What can hang from each mark:
rabus: fivor pevam zefonut
fivor: rabus voru
kupos: pevam
pevam: kupos rabus
voru: fivor vubud
nuno: voru
vubud: voru

Known rows, with every way that one mark hangs from another:
nuno{voru{fivor{rabus} vubud}}: [-1.53 2.92 -1.60 0.41 0.51 0.04 -0.36 -1.07 1.80 -0.02 -1.54 0.75 -0.66 -1.33 0.00 0.47 2.24 -0.03]
pevam{kupos rabus{fivor{voru} zefonut}}: [-0.19 3.18 4.22 -1.43 2.18 0.52 -1.67 1.02 -0.75 0.11 0.32 0.24 -0.14 1.82 0.13 2.38 -0.78 -1.25]
pevam{kupos rabus}: [-0.79 -1.32 3.77 -0.96 0.31 0.55 -1.07 2.91 -0.39 0.10 1.65 -0.33 -0.17 0.49 0.81 0.99 -0.98 0.38]
vubud{voru}: [0.69 0.15 -0.55 -0.51 0.65 0.14 -0.07 -0.23 1.26 0.15 -0.08 0.16 -0.10 1.11 0.15 -0.42 0.85 0.10]
rabus{fivor{voru} pevam{kupos}}: [1.10 2.77 2.09 -0.75 1.70 0.38 -3.89 0.97 -0.71 0.15 -0.40 -0.25 0.37 1.26 0.51 1.99 0.10 -1.24]
kupos{pevam{rabus{fivor{voru{vubud}} zefonut}}}: [0.11 4.52 0.91 -0.25 2.05 0.32 -1.80 -0.94 0.02 -0.56 0.07 0.06 0.06 1.37 -1.32 0.14 1.61 -0.42]
rabus{fivor}: [-0.82 1.86 1.06 0.00 0.48 0.38 -1.45 -0.88 -1.36 0.09 -1.22 0.39 -0.01 1.15 -0.30 0.61 -0.32 -0.44]
nuno{voru}: [1.86 1.91 -1.91 -0.11 0.40 -0.03 0.68 -0.46 1.15 -0.24 -0.17 0.36 0.36 0.32 0.30 0.55 1.22 -0.31]
rabus{fivor{voru} pevam zefonut}: [2.05 5.29 -0.10 -1.22 2.30 0.20 -1.45 -1.96 -0.96 -0.18 -1.40 0.14 0.46 1.78 -0.55 1.52 -0.15 -1.45]
fivor{rabus}: [-1.41 1.81 1.12 -0.07 -0.15 0.13 0.07 -0.35 0.33 0.25 -0.79 0.50 -0.27 -0.28 0.02 0.44 -0.70 -0.22]
voru{vubud}: [-0.16 0.53 -0.79 0.56 0.07 0.15 -0.48 0.14 -0.39 -0.73 -0.22 -0.17 -0.32 -0.37 -0.63 -0.88 1.37 0.01]
vubud{voru{fivor{rabus{zefonut}}}}: [-1.33 2.99 0.38 -1.08 1.26 0.33 0.37 -2.16 2.41 0.94 -1.25 1.10 -0.81 0.49 -0.26 0.86 0.08 0.13]
voru{fivor}: [-1.78 -1.36 -0.09 0.01 0.15 -0.26 -0.52 -0.33 0.76 0.63 -0.30 0.04 -0.33 -1.12 0.25 0.48 0.33 0.49]
nuno{voru{fivor{rabus{zefonut}} vubud}}: [-0.31 5.21 -1.88 -0.09 1.09 0.21 0.80 -2.33 1.97 -0.21 -1.73 1.07 -0.72 -0.70 -0.78 0.96 1.87 -0.17]
pevam{kupos rabus{fivor zefonut}}: [-0.31 2.85 4.38 -1.36 1.39 1.04 -1.13 0.87 -1.55 0.03 0.30 0.33 -0.33 2.21 -0.13 2.08 -1.55 -0.28]
voru{fivor{rabus{zefonut}} vubud}: [-2.10 3.53 0.06 0.07 0.72 0.20 0.18 -1.83 0.57 0.04 -1.46 0.71 -1.04 -1.02 -1.06 0.44 0.72 0.08]
rabus{fivor pevam}: [0.58 2.83 0.59 -0.72 1.09 0.62 -2.22 -0.72 -1.93 -0.21 -1.31 -0.11 0.36 1.58 -0.21 0.81 -0.63 -0.30]
pevam{kupos rabus{fivor{voru{vubud}}}}: [-1.41 1.32 3.66 -0.37 1.57 0.50 -3.40 2.45 -0.97 -0.43 0.12 -0.26 -0.35 0.84 0.10 0.82 0.76 -0.98]

Rows:
[1.09 5.70 -0.70 -0.68 1.83 0.13 -0.57 -1.33 0.16 -0.67 -1.18 0.07 -0.06 0.27 -0.89 0.44 0.84 -1.13] : fivor{rabus{pevam zefonut} voru{vubud}}
[-0.08 4.44 0.65 -0.55 1.24 -0.23 0.73 -1.48 1.12 0.26 -0.90 0.73 -0.22 0.02 -0.36 1.17 -0.17 -1.42] : fivor{rabus{zefonut} voru}
[-3.35 1.13 0.33 0.50 0.07 0.08 -1.03 -0.66 0.65 0.24 -1.28 0.41 -0.88 -1.68 -0.33 -0.13 0.99 0.33] : voru{fivor{rabus} vubud}
[1.27 4.94 2.09 -1.27 0.95 0.85 -0.78 0.03 -0.09 0.12 0.00 0.30 -0.22 1.16 -0.15 2.15 -1.33 -0.25] : fivor{rabus{pevam{kupos} zefonut}}
[-0.52 3.62 2.18 -1.31 1.08 0.65 -1.25 -0.33 0.65 0.77 -0.30 0.40 -0.45 -0.05 0.05 2.57 -0.97 0.19] : voru{fivor{rabus{pevam{kupos} zefonut}}}
[0.93 6.09 -2.38 -0.86 1.56 0.42 0.11 -2.37 1.17 -0.42 -1.71 0.57 -0.37 -0.23 -0.64 1.16 1.57 0.01] : nuno{voru{fivor{rabus{pevam zefonut}} vubud}}
[0.96 5.22 0.43 -1.27 0.99 0.60 0.48 -1.66 -0.34 -0.06 -0.90 0.37 0.02 0.98 -0.56 1.15 -1.26 -0.25] : fivor{rabus{pevam zefonut}}
[-1.25 1.49 0.12 -1.36 1.20 0.35 -1.52 -0.91 1.65 0.81 -1.11 0.26 -0.29 0.31 0.52 0.57 0.09 0.54] : vubud{voru{fivor{rabus{pevam}}}}
[0.60 5.08 -0.43 0.12 1.92 0.07 -1.17 -1.82 -0.79 -0.62 -1.78 0.46 -0.34 0.89 -1.38 0.34 1.47 -1.53] : rabus{fivor{voru{vubud}} zefonut}
[-0.63 3.20 2.69 -1.32 1.51 0.75 -0.06 -0.77 -1.85 -0.28 -0.59 0.37 -0.13 2.01 -0.58 1.19 -1.53 -0.29] : pevam{rabus{fivor zefonut}}
[2.68 2.84 0.98 -1.24 1.03 0.70 -0.79 0.35 -0.47 -0.17 0.86 -0.25 0.07 1.41 -0.19 1.65 -0.58 0.00] : rabus{pevam{kupos} zefonut}
[-1.43 2.72 0.06 0.51 0.68 -0.20 -0.93 -0.08 1.01 -0.26 -1.08 0.24 -0.44 -1.07 -0.35 -0.22 1.43 -1.10] : fivor{rabus voru{vubud}}
[2.21 5.16 1.72 -1.26 2.33 0.46 -2.68 -0.32 -0.88 0.03 -0.51 0.10 0.25 2.07 -0.23 2.42 -0.23 -1.36] : rabus{fivor{voru} pevam{kupos} zefonut}
[-1.54 1.16 2.40 -0.85 0.47 0.49 -2.58 0.81 0.52 0.86 -0.21 0.11 -0.36 -0.60 0.83 2.01 -0.78 0.44] : voru{fivor{rabus{pevam{kupos}}}}
[-1.75 1.81 1.72 -0.30 0.56 0.61 -3.00 0.91 0.22 0.19 -0.46 -0.14 -0.69 -0.85 0.14 1.06 0.65 0.46] : voru{fivor{rabus{pevam{kupos}}} vubud}
[0.96 3.35 1.23 -0.13 1.82 0.47 -4.32 1.12 -1.04 -0.60 -0.61 -0.39 0.00 0.95 -0.19 0.95 1.30 -1.13] : rabus{fivor{voru{vubud}} pevam{kupos}}
